Each row was made from one walk, in order. Every step used is in the known rows, and no mark comes twice. Write each row's walk.
In the rows, 128 means zero.
Known rows:
sofu bifat kuvu: [160 128 141 128 102 133 132 147 136 132 137 126 111 114 108 122 139 128
 101 133 130  83 139 100 125 140  92 108 131 113 153 126 111 145 141 121
 136 156 120 131  98 131 124 117 138 118 121 129 144 113]
nedot dala bine bifat vizo: [121  94 123 141  96  99 142 131  74 132 139 108 123 116 129 126 183 140
 186 131  98 150 121 130 115 129 174 136 139  71 108 136 165 139 114 128
 119 160 155 137 191 179 129 127 148  68 143  97 122 124]
vofez vizo: [139 128 122 129 113 139 144 121 145 120 130 110 117 172 133 113 134 111
 134 109 109 118 132 137 119 142 149 100 142 123 147 115 107 144 133 142
 163 152 155 142 130 145 130 172 130 109 129 139 122 115]
dala bine bifat kuvu borin: [133 106 155 129 110  86 116 140 117 126 137 139 138 153 103 130 147 161
 197 155 145 145 128 138 124 109  96 172 122 141 117 132 138 148 128 120
 118 183 138  91 149 140 123 136 129 103 126  71 162 121]
borin sofu bifat nafo: [134 147 133 132 118 153 125 138 114 123 130 102 146 166  90 147 142 108
  61 126  93 120 120 120 158 162 114  86 137 106 140 121  85 126 130 144
 141  85 159 155 113 145 127 143 139 144 108 148 136 140]
sofu bifat kuvu borin: [143 134 144 109 118 103 122 150 143 129 137 145 136 127 128 126 119 143
 148 147 152 113 134 110 132 143  92 106 122 139 152 127 112 154 144 124
 109 146 104 132 105 135 115 113 129 151 116 138 158 128]
lada leli nedot dala bine bifat nafo: [ 74  97 134 165 110 134 108 115 116 117 131 142 132 127 137 149 186 170
  99 108 108 102 134 156 127  82 162 172 136  86 114 111 173 107 124 137
 147 146 145 149 207 161 160 171 142  89 125  39  68 111]
volod lapi: [141 125 124  97 148 137 133 125 173 139 125 104 103 139 153 111 107 124
 140 121 121 144 138 124 124 123 140 130 125 137 124 135 133 112 126 128
 136 157 146 133 126 115 114 107 138 125 130 130 136 131]
dala bine bifat nafo kalo: [134 132 150 140  98 127 118 109 104 121 132 130 159 123 116 150 156 118
 149 132 122 117 120 157 115 135 157 184 124 119 120 125 127 159 126 129
 162 137  93 130 156 160 149 140 141  86 129  96 149 125]
borin nedot: [141 157 112 115 152 152 145 122 138 131 121  91 107 101 152 121  97 132
  92 118 127 126 118 142 137 134 125 142 132 149 121 129 143 118 127 139
 128 114 134 115 106 107 117 139 124 142 127 121 129 152]
leli nedot volod: [118 143  96 135 156 140 118 108 173 128 130 140 119 104 133 115 153 120
  80 123 120 140 150 137 129 107 177  91 125 126 132 108 152 107 124 133
 148 205 172 117 128 127 120 139 111 116 122 119 100 100]
nafo bifat vizo: [116 128 132 132 115 132 132 100 131 127 117 117 122  72 146 109 154 123
 151 139 117 106 133  92 106 139  84  93 124 119 155 143 108 126 118 114
 134 100 109 160 146 137 110 120 131 144 132 154 119 151]
bipo bifat: [138 117 126 121 150 152 134 116 162 136 127 114 111 152 102 124 109 125
 125 100 129 144 141 124 109 132 152 119 127 135 124 126 125 148 128 127
 153 106  63 133 122 122 122 134 132 115 140 176 134 121]
kuvu borin: [129 141 120 105 152 113 126 114 159 123 124 132 139 153 149 124  92 148
 140 129 139 151 128 132 128 133 133 129 125 163 142 118 122 134 129 138
 130 131 117 132 117 126 108 109 120 150 120 169 135 144]
sodu bifat kuvu borin nedot volod: [135 178 108 120 133 117 138 134 143 138 129 129 141   4 142 119 114 121
 132 162 178 108 131 105 164 107 142 127 114 166 122 156 134 105 141 103
  59 143  88  68  82  75 150 121 112 186 137 127 132 135]
kuvu borin bine: [132 141 111 106 170 119 128 143 148 121 115 141 157 165 148 130  63 139
 111 124 137 177 121 128 150 130 109 149 121 151 120 120 110 111 118 135
 106 134 145 137 131 117 111 110 111 188 121 164 145 167]
zuton sodu bifat bine: [189 142 132 189  92 128 136 115 112 128 123 148 139  54 132 124 124 149
 114 114 128 123 158  94 130 130  82 115 121 118 154 152 120 112 141 111
 113 149  86 147  20  84  88 109 149 108 133 165 100 124]
leli nedot dala bine bifat: [114  87 121 147 124 107 105 130 104 118 139 130 112 125 130 129 201 162
 136 119 107 178 131 164 119  98 177 151 137 106 111 122 190 132 116 141
 153 159 185 112 157 157 122 142 135  73 124  85 113  98]
vofez vizo bifat bine: [140  81 136 157  96 119 143 124  84 130 137 129 116 134 130 114 135 154
 235 113 121 130 128 126 123 131 126  74 142  90 128 116  87 134 131 127
 148 138 123 126 149 124 126 152 138  89 135 112  99 103]
nedot borin bine bifat: [141 130 103 141 137 136 129  98 135 134 127 105 121 157 130 123 141  66
  82 116  96 167 143 107 120 128 116 161 150 145 106 125 125 119 117 133
 134 139 131 127 123 103 128 132 122 101 135 150 126 120]
dala nedot bifat kuvu borin: [ 90 132 134 132 133 118 127 175 143 130 136 151 102 184 154 133 147 123
 127 136 193 149 131 143 129  93 111 159 113 157 128 138 159 118 135 115
 101 163 166  95 141 122 119 139 109 121 129 124 179 105]
vizo bifat nafo: [128 117 138 153 154 145 131 102 112 123 122 117 121 152 107 135 114 137
 113 116 126 104 114 123 134 126 133 112 144 105 122  99  95 116 127 120
 169  72  72 142 146 118 143 115 136 124 131 146 120 121]
lasa bifat vizo: [131 117 121 108 132 125 147 127 103 148 113 126 111 108 125 107  85 123
 116 153 105 126 122 133 107 160 119  99 134  97 119 122 144 135 115 120
 129 158 111 194 146 133 116  94 128 113 143 148 126 126]
sofu bifat kuvu borin nedot: [144 157 137  96 130 111 132 153 130 133 136 119 131  88 144 127 109 141
 147 155 163 106 122 128 148 144  80 116 119 157 132 134 134 147 146 127
  82 114 101 108 102 122 116 144 125 171 119 105 163 146]
rebano vekes: [173 141 117  89 145 150 145 128 154 129 123 110 119 139 112 117 126 145
  55 120 112 129 133 125 110 132 120 148 123 138 166 121 132 152 127 141
 149 104 147 139  83 120 114  90 125 134 121 142 110 140]
kalo nafo bifat vizo: [113 135 132 126  79 144 122  88 127 123 113 143 135  74 131 105 138  97
 146 160  98  88 139  69 129 133 112  79 128 134 146 142  81 134 134 106
 125 125 112 161 114 154 115 142 133 162 134 152 112 155]
sofu bifat vizo: [149 119 127 113 105 122 146 132 103 136 130 113 117 120 120 114 136 114
 120 136 110 117 139 106 113 165 105  63 135  95 155 122 113 144 130 126
 132 171 131 178 156 164  99 137 143 110 132 151 137 135]
sodu bifat vizo vofez: [130 100 127 105 123 127 136 131  72 131 104 123 121 100  87 105 131  94
 108 152 102 117 125 100  93 145 105  43 128 109 163 147 107 110 123 108
 146 131 129 158 137 132 109  97 135 121 161 139  94 143]
nedot dala bine bifat: [136 102 116 147 117 107 125 130  98 124 145 109 123 132 136 134 177 164
 153 118 104 158 129 132 124 116 189 173 142 105 109 132 162 130 120 136
 137 130 150  99 140 152 135 119 144  76 130 114 122 116]
lada leli nedot volod lapi: [ 88 120 101 100 146 145 121 116 200 145 129 143 103  98 168 113 116 140
  99 122 134 116 166 130 126  86 179 123 115 139 122 122 166  74 130 125
 130 236 165 122 167 114 138 157 120 124 121  62  65 101]
sofu bifat: [162 128 122 121 122 132 129 131 125 129 136 113 112 130 129 121 130 135
  90 126 118 124 146 110 124 153 123  97 137 128 156 118 111 134 139 135
 152 141 119 140 104 139 100 131 141 113 119 166 132 127]
nedot leli: [117 137 109 128 149 157 127 113 137 127 123 119 107  94 139 127 115 141
  58 102 126 106 136 114 107 145 193 133 144 102 131 131 114 102 131 123
 132 152 166 141  91 140 134  93 126 120 121 148 105 135]
bine bifat: [158 117 133 142 125 134 130 105 140 131 140 115 109 171 106 131 147 110
 128 121 110 138 146 131 104 127 135 143 139 127 129 121 129 133 125 143
 171 123 147 115 124 124 120 139 134  79 126 152 125 120]
kalo nafo bifat: [125 145 126 133  98 154 105  92 150 115 121 141 136  91 137 114 137 120
 113 151 103  93 144  72 137 120 128 111 130 171 148 141  85 124 141 115
 142  98 110 124  61 130 122 131 128 164 122 162 112 148]
sodu bifat kuvu: [153 129 139 143 104 142 134 137 137 129 117 134 108  62  95 112 137 113
  88 131 141  89 135  99 121 106 100 142 127 126 159 147 103 122 135 101
 131 140 111 122  81  91 138  82 133 129 140 160 128 120]
rebano bifat nafo: [118 159 124 151 166 147 125 127 139 112 119 124 161 117 143 127  92 121
  78 110 116  70 111 131 155 101 121 112 120 109 143 119  93  77 121 126
 131  88 122 152 109 133 146 107 135 155 134 158 116 130]
kuvu borin sofu bifat: [132 132 122  88 129 108 116 150 117 123 134 118 152 174 112 138 113 149
 106 142 118 183 124 125 151 168 120 100 125 166 149 129 108 141 131 148
 117 100 161 131  96 139 101 138 124 161 100 172 144 144]
nedot dala: [128 136 102 135 137 135 137 127 149 125 133 120 119 120 162 129 127 138
 102 101 109 121 121 122 132 131 198 143 137 110 132 126 148 124 125 141
 135  84 129 133 106 133 141  79 134 131 125 177 104 128]
dala nedot: [143 110 122 134 143 146 130 146 140 136 122 122 100 155 142 118 130 113
  71 125 153 159 128 143 111 122 113 147 130 140 135 118 138 114 125 134
 158 164 149 140 141 125  90 138 125  89 126 145 163 136]
lada leli nedot: [ 90 103 121 122 132 153 118 114 166 126 114 149  99 132 136 123 115 161
  54 101 127 102 146 152 107 101 119 146 126 149 157 105 152 102 129 137
 167 180 161 154 159 123 123 153 120 115 118 100  66 122]
bipo bifat kuvu borin sofu: [105 122 148 103 137 129 123 157 163 135 125 138 142 184  65 142 105 127
 160 123 142 160 113 136 138 136 124 131 109 155 118 147 127 163 126 129
 105  75 106 108 119 119 143 131 117 167 124 137 156 127]
borin sofu bifat vizo: [132 118 126 105  98 127 140 151  89 135 129 105 125 142  90 126 142 109
  96 142  90 150 124 117 132 179 105  68 133 103 147 132 105 141 122 136
 129 140 189 167 143 163 104 146 136 123 116 143 137 139]
bipo bifat nafo kalo: [126 152 143 123 131 168 129 104 165 131 122 141 154 123 108 148 104  89
 141  96 143  98 122 143 113 149 191 136 115 121 124 125 119 169 132 126
 157  65   4 159 136 144 160 128 136 134 142 173 140 126]

Write each row's walk:
[141 125 155 133 119 105 123 123 154 132 141 147 134 166 104 137 136 114
 188 144 145 124 136 135 112 121 105 151 124 141 126 128 125 155 132 131
 126 123 125 104 129 121 134 130 124 116 124 128 149 119]  bine bifat kuvu borin
[ 94 106 126 109 145  83 131 165  69 125 129 123 126  71 159 128 113 220
 197 145 173 143  78 139 168 111 151 178 127 139  88 137 178 130 132 109
  73  80  78  64 140 118 148 100 124 163 131  59 141 130]  vizo bifat kuvu borin nedot dala bine
[117 104 155 120 100  90 111 160 101 126 135 128 147 185  68 143 153 157
 170 158 124 176 110 151 140 123  95 176 121 149 111 144 133 145 121 130
 109 146 201  78 139 136 128 142 121 117 113  63 160 125]  dala bine bifat kuvu borin sofu
[140 161 140 125 138 121 114 115 139 120 127 164 195 164 135 166  93  79
 154 131 144 148 117 152 135 146 152 176 116 137 104 124 108 151 120 142
 123  81  84 145 160 135 155 139 120 171 125 163 157 161]  kuvu borin bine bifat nafo kalo
[111 142 136 119 157 103 118 156 150 113 124 158 160 116 147 119  76 159
 138 133 157  91 108 132 147 102 103 133 104 155 149 134 114 103 125 116
  96 112 130 113  92 121 140  87 117 175 128 146 131 122]  rebano bifat kuvu borin
[134 130 131 162 107 136 118 101 135 124 128 135 135  44 168 115 156 154
 189 124 123 107 146  86 123 120  78 109 115 121 145 146  93 111 122 121
 117  98 115 127  96 104 108  97 134 146 122 139 102 150]  nafo bifat bine
[117 150 140 121 140 126 125 125 132 133 140 125 120  77 132 143 126 126
 144 135 161  97 126 136 118 135 152 158 132 129  91 152 149 128 139 124
  73 114 159  89 108 129 154 144 118 137 123  85 132 145]  bine bifat kuvu borin nedot leli
[143 130 141 121  96 139 128 169 121 130 134 116 120 145  75 134 149 125
  77 136 111 115 121 112 142 155  90 114 127 117 147 137 104 140 134 134
 129 122 181 118  89 130 126 126 131 133 108 123 145 118]  borin sofu bifat kuvu
[139 168  88  93 166 143 147 126 170 150 136  83 109  63 181 111 103 111
 140 141 134 136 140 123 161 118 188 121 121 143  88 147 161  87 129 128
  86 163 146  80 120 100 133 145 125 149 131  85 129 130]  borin nedot volod lapi
[147 110 138 140 108 124 144 105 119 136 135 113 108 149 101 123 152  91
 164 134 100 134 139 127  93 142 118 106 138  94 126 123 126 145 118 135
 149 157 156 150 178 151 115 151 137  72 140 141 127 129]  bine bifat vizo
[182 150 127 163 113 134 134 113 128 122 119 129 125  89 117 126 123 135
  39 119 130 128 154 109 122 140 101 135 132 152 164 143 137 117 144 113
 149 113  68 142  14  95  94 122 140 113 132 201 118 121]  zuton sodu bifat
[131 144 130 121 151 121 128 157 157 125 116 157 150 153 131 128  74 128
 120 130 151 136 115 122 151 122  82 162 116 133 117 129 107 117 122 120
  85 140 146 127 130 112 132  96 111 197 126 128 156 156]  bifat kuvu borin bine
[148 152 148 145 108 147 124  89 141 125 136 137 152 140 118 158 145  75
 137 120 121  95 127 151 105 147 170 160 127 120 128 121 120 163 130 141
 171  88  84 142 140 143 161 135 137 102 127 153 133 125]  bine bifat nafo kalo
[128 154 131  90 157 114 133 148 128 145 117 134 127  82 148 120  52 153
 146 169 156 117 106 152 144 135  95 151 119 164  98 137 172 138 131 122
  79 102  87 124  90  90 133  99 109 175 130 104 151 139]  lasa bifat kuvu borin nedot
[121 119 146 133 108 140 135 108 106 116 126 135 142 152 123 141 125 109
 176 114 139  88 101 153 116 156 187 106 138 113 136 105  94 168 137 126
 186  72  48 147 157 151 177 162 132 112 132 143 125 100]  vofez vizo bifat nafo kalo
[136  88 127 128 120 125 141 123 100 120 132 114 102 178 113 116 129 139
 166 116 126 132 120 133 116 138 147  93 150 123 135 107 104 140 133 127
 183 111 107 119 144 131 135 167 130  91 133 139 117  94]  vofez vizo bifat
[ 99 119 138 149 108 121  99 119 108 112 134 156 158 104 138 152 197 130
 147 118 116 130 114 180 118 115 209 169 124  97 110 119 184 160 120 139
 153 127 121 140 175 172 162 137 138  91 125  87 123 107]  leli nedot dala bine bifat nafo kalo
[152 129 125 124 155 109 119 131 138 125 132 140 152 196 124 141 100 116
 146 131 130 196 136 134 133 132 109 157 127 148 103 123 118 124 118 142
 119 119 147 116 148 118 115 141 116 146 124 161 146 156]  kuvu borin bine bifat
[121 109 139 138 110  78 118 148 113 124 146 141 146 130 131 137 167 169
 204 143 136 145 116 136 132 109 160 180 125 115 106 139 162 148 129 126
  95 129 133  89 144 146 148 106 134 115 127  90 140 114]  nedot dala bine bifat kuvu borin
[123 112 139 153 125 141 141 111 105 117 129 112 124 182 109 129 137 120
 155 115 118 100 112 137 133 134 143  77 152  93 125  97  84 135 135 128
 179  87  88 151 163 141 154 175 136 108 135 130 119 102]  vofez vizo bifat nafo
[154 153 133 142 125 147 129 118 129 127 134 111 138 133 123 134 138 113
  83 128 112  90 138 110 139 147 119  86 139  97 147 109  93 131 139 134
 147 119  96 170 122 144 122 138 146 131 123 151 136 135]  sofu bifat nafo
[ 76 210 122 102 143 136 135 116 131 117 132 132 154 112 198 161  99 116
 144 119 170 108 111 167 158 129 195 154 107 177 115 140 159 141 138 134
  94  62  94 105 123 134 165 145 113 193 125 140 140 139]  kuvu borin nedot bifat nafo kalo
[ 94 168 108 127 138 117 142 136 112 131 140 123 127 102 204 135 106 161
 205 123 155 147 136 140 162 103 135 118 111 156 106 150 155 110 132 133
  54 122 172  84 118 103 116 135 118 169 128 108 119 140]  kuvu borin nedot bifat bine
[144  84 131 156 126 126 135 118  92 136 129 133 111 107 128 121 111 172
 198 118 129 140 128 112 125 122 114 107 132 104 123 118 100 114 125 120
 141 122 107 116 128 101 111  92 138 102 130 131 102 119]  vizo bifat bine
[127 122 155 124 113 110 117 142 141 129 140 137 140 198  69 150 143 118
 160 146 124 151 118 143 131 135 106 154 121 149 118 141 125 151 123 145
 122  97 188  90 119 118 140 142 118 131 111 120 144 124]  bine bifat kuvu borin sofu
[134 124 118 155 139 125 125 139 119 122 127 144 154  70 167 112  92 158
 158 108 118 100 123 119 145  99 108 106 109 107 143 137 101  79 116 126
 104 140 165 127  93 120 118  84 136 134 134 137  96 128]  rebano bifat bine
[119 142 123 101 120  85 128 181  87 125 141 116 144  47 179 128 134 192
 165 150 158 127 103 129 170 128 134 147 122 132 111 145 168 141 141 122
  55 123 108  92 120 150 130 123 136 168 122  67 160 142]  sofu bifat kuvu borin nedot dala bine
[ 91 103 126 149 112 150 114 112 157 136 116 153 105 137 116 127 156  90
  53 107 120 104 151 126 107  84  70 187 138 143 117 120 162 108 125 123
 128 201 151 134 162  98 155 164 111 102 131  57  81  94]  lada leli nedot borin bine bifat kuvu
[156 120 151 155 108 135 130 124 149 133 140 128 106 153  86 133 163  98
 140 127 123  96 141 126 105 118 110 152 133 113 124 129 124 145 128 131
 151 136 145 104 124 120 145 131 132  83 130 118 136 107]  bine bifat kuvu
[127 159  95 120 153 145 145 130 133 129 129  95 111  76 187 129 114 140
 104 105 119 123 107 137 148 134 189 150 136 124 111 136 171 117 126 147
 110  55 129 112 104 119 144 107 130 155 129 141 111 147]  borin nedot dala
[106 119 107 135 146 135 116 124 158 118 126 139 111 120 155 124 153 140
  89  99 109 144 125 151 124 114 188 119 133 114 137 117 173 125 121 144
 146 117 165 147 125 136 129 103 126 126 122 146  96 113]  leli nedot dala
[ 44 146 122 151 130 173 123 113 152 114 123 147 101 167 149 147 145 142
  44  92 132  67 151 151 131  72 142 128 126 123 143 110 155  87 134 128
 152 158 175 149 168 133 157 175 122 130 124  91  61  99]  lada leli nedot bifat nafo
[142 109 125 165 124 139 123 141 133 147 124 124 104 153 118 122 176  35
  74 132 145 162 133 120 111 105  59 190 139 136  96 134 144 117 122 119
 118 183 137 121 148 100 123 146 116  71 138 103 183 111]  dala nedot borin bine bifat kuvu
[ 60 148 112  72 160 112 144 147  75 128 122 110 121 161 159 129 106 120
 168 153 132 139 114 148 128 142 137  53 115 150 119 151 162 112 124 130
  84 105 180 105 163 146 114 153 109 170 148  82 110 146]  kuvu borin nedot bifat vizo vofez
[148 101 132 141 118 114 123 122 101 126 136 106 117 149 103 124 158 152
 143 135 110 159 139 138 115 116 124 164 138 128 117 124 135 130 123 132
 160 177 158 101 145 142 108 145 138  66 128  94 139 119]  dala bine bifat
[105 103 131  60 127  96 119 168  64 130 120 124 158 193  85 131 118 121
 139 173  94 173 109 125 126 195  96  10 119 128 153 139 105 141 122 144
 116  99 185 152 150 172  91 143 124 157 121 114 124 156]  kuvu borin sofu bifat vizo vofez
[139 153 135 147 156 125 122 120 140 121 129 139 175 198 121 156 106  96
 134 132 126 157 127 138 151 125 105 146 129 117  93 113  94 120 118 140
 112  97 125 148 163 125 137 150 123 166 127 148 148 166]  kuvu borin bine bifat nafo
[135 120 146 136 131 153 137 135 172 138 127 129 107 140  77 124 120 115
 140 105 143 105 133 116 110 119 125 129 122 115 122 134 128 153 132 115
 136 120  65 122 120 120 142 124 132 120 144 134 146 109]  bipo bifat kuvu
[127 102 137 120 158 106 126 156 113 124 117 159 134 162 107 131  67 160
 148 135 166 153 104 118 149 117  86 155 124 137 106 117 106 116 123 106
 105 105  97 104 143 101 137  94 111 180 128 128 149 137]  vizo bifat kuvu borin bine
[114  80 113 126 145 127 128 138  71 152 111 113 121 185 112 114 167  19
  94 155 105 189 127 124  86 145  67  92 141 119 101 133 146 106 107 126
 127 172 161 158 203 142  92 162 116  63 160  84 147 137]  dala nedot borin bine bifat vizo vofez
[160 118 126 157 100 133 131 119 112 134 121 138 126  40 133 110 135 137
 156 121 124 125 147  93 126 112 102 107 124 113 150 145  91 107 129 114
 116 155 119 139  91  89 111  83 143 120 141 166 100 138]  sodu bifat bine
[ 98 127 103 124 145 142 113  80 167 129 112 121  99 108 147 102 161  95
  62 111 106 146 139 143 109 112 125 108 143 164 148 111 162 129 124 133
 156 183 128 159 109 114 110 120 117  99 128 131 109  93]  leli nedot borin
[125 125 143 127 132 144 127  99 113 123 121 142 139 119 122 148 100 124
 136 116 143 101 103 140 119 147 173 144 129 127 130 108 106 147 131 120
 178  60  27 141 134 128 162  97 132 126 128 158 128 117]  vizo bifat nafo kalo
[150 138 134 109 135 107 124 172 131 126 128 152 154 147 128 132  92 133
 118 144 151 138 128 105 156 139  67 128 119 129 129 127  99 130 133 121
  85 149 125 131 121 128 116 118 120 192 119 136 169 151]  sofu bifat kuvu borin bine
